Known rows, with every step that occurs
doriz > papavem: [ 10 -10  12   0   4   4   5   3  17 -25 -12  -7  -3   4  -2 -13  -2   0]
guven > papavem > doriz > vaseg: [ 13   1  15  -6   6  -6  14  19  12 -22 -10  -4   5   2   1   0   1 -15]
tugu > papavem > vaseg: [  0 -15  -6  -3 -13   0  20   3  13 -37 -13  -4   2   4   2  -7   1   7]
doriz > papavem > tugu: [  7 -12   1   2   1   4   9   7  24 -31 -15 -10  -5  -2  -9 -12  -5  -7]
vaseg > doriz > papavem: [  4  -9  25  -4  10   6   5   3  23 -11  -8   7  -5  -1   6  -6  -9  12]
papavem > tugu > vaseg: [  1  -6  -3  -1  -8  -3  11   9  21  -4 -11  -3   1 -10  -5  -4   2  12]
tugu > papavem: [  3  -7   4  -3 -11   7  15   0   6 -28 -14   4  -3   5   5  -6   0   5]
doriz > papavem > vasur: [ 12 -18   3  -8  -1   3   7   6  12 -35   0  -8   5   4   0  -8  -6   2]
vaseg > tugu > papavem: [  8   3  18  -1   1   8   5   8  16 -20  -7   9  -5  -1  -1  -3   1  12]
vaseg > tugu: [ 8  4 17  2  7  2 -4  5 13 -5 -4  6 -3 -6 -6  1  5  2]
vaseg > papavem: [  4  -4  14  -8 -12  12   6   3   7 -29 -14   8   0  -1   4  -6  -1  -2]
vasur > papavem: [ -1  -7  14   2   2   8   3  -1   6 -23  -6   0   2 -10   4  -5   6  -8]
vasur > papavem > tugu > vaseg > doriz: [ -7  -7  17  -2   4   7   8  10  27  -7  -3   6   1 -22   6  -3  -3  16]
guven > doriz > papavem: [  8 -13  17  -4  15  11   4   8  18 -23  -2  -6  -4   3 -10   3   1   1]
doriz > vaseg > papavem: [ 15   2  21  -9  -7   2   8  15  10 -17  -8   6  -7  -9  -5 -20   6   2]
vasur > papavem > tugu: [ -4  -9   2   5  -1   7   7   3  13 -30  -9  -4  -1 -17  -3  -5   2 -15]
guven > doriz > papavem > tugu: [  5 -15   7  -3  12  11   9  12  25 -29  -6  -9  -5  -2 -16   4  -1  -5]
guven > papavem: [  1   0  11  -1   0  -3   6  15   9 -28 -18   1  -3   0   8  -4   1  -9]

Rows
[ 11  -9  12   2  12   0   2  12  31 -28  -6 -12   1  -1 -11 -11  -1   8] : doriz > papavem > vaseg > tugu
[ 18  10  25   0  11  -6   0  17  15   5   0   4  -9 -14 -13 -15  11   5] : doriz > vaseg > tugu
[ 13  -2  25 -12   5   9   8  19  13 -16   2   5  -7  -8 -12  -3   8   3] : guven > doriz > vaseg > papavem
[ 20   5  20  -3  12  -2   6   8  15   0   3  -1   6  -4 -12   5   5  -6] : papavem > doriz > vaseg > tugu
[ 16   5  29  -4  21   2  -1  21  18   3   9   3  -9 -13 -20   2  13   6] : guven > doriz > vaseg > tugu
[  5  -2  18 -11 -12   7   6   9  16 -11  -9   8   3  -2   6  -8   0  26] : tugu > vaseg > papavem
[  1  -6   2  -5 -14  11  11   7  15 -35 -17   5  -3  -6  -4  -5  -4  -8] : vaseg > papavem > tugu
[ 11  -4   9  -8  -4   7   7  11  12 -30   5   7   1  -2   0   1  -3  13] : vaseg > tugu > papavem > vasur
[ -3 -15   3   3   0   2   7   2  13 -32  -5  -8   7 -11   0  -6   7  -6] : vasur > papavem > vaseg
[  8  -8  10 -17 -16   6   8  12  13 -20   2   6  10  -3   8  -5  -3  27] : tugu > vaseg > papavem > vasur
[  8 -13  21 -13   3   1   6  12  27  -3   6   5   5  -4  10  -6 -11  38] : tugu > vaseg > doriz > papavem > vasur
[  8 -17   2   0   2  -2  10   5  23 -33 -11 -15   3   4  -6 -13  -1   2] : doriz > papavem > vaseg
[  5  -5   4   3   4  -5   3   8  20 -15  -3  -4   3  -7 -10   0   7   4] : papavem > vaseg > tugu
[ 14   2  28  -1  16   7   4   9  16 -13   7  -2   7 -13  -7   0   6  -9] : vasur > papavem > doriz > vaseg > tugu
[  8 -10   5  -1   0   1  10  13  32 -18 -13 -10  -1  -3  -7 -14  -5  15] : doriz > papavem > tugu > vaseg
[ -3  -7   7   2  -1   5   8  10  21 -17  -6  -3   3 -18   0  -7   3   7] : vasur > papavem > tugu > vaseg
[ 16  -4   9  -5   2  -4  13   2   7  -4  -2  -4   8   0  -7   2   6 -12] : papavem > doriz > vaseg
[  8  -6  16 -14 -10  11  11   4  17 -13  -6   4  15   5   6   6  -3  18] : tugu > vaseg > papavem > doriz
[  6 -15  -6 -10 -16   5  17   4   2 -39  -1   3   4   4   7  -2  -4   7] : tugu > papavem > vasur
[  7 -17  16 -11   5   5   6   6  19 -21   3   5   1  -2   7  -2 -13  13] : vaseg > doriz > papavem > vasur
[ 5 -7 28 -8  8  2  5 10 31  6 -4  7  0 -3  9 -9 -7 37] : tugu > vaseg > doriz > papavem
[ 12   1  10  -7  -9   1  13  18  17 -23 -11   3  -9 -14 -11 -20   2  -4] : doriz > vaseg > papavem > tugu
[  8  -8  11 -11 -10  15  12  -4   8 -31 -10   4  13   7   4  11  -5 -10] : vaseg > papavem > doriz
[ 10  -4  16 -10   3   9  12  22  19 -22  -1   2  -9 -13 -18  -2   6  -3] : guven > doriz > vaseg > papavem > tugu
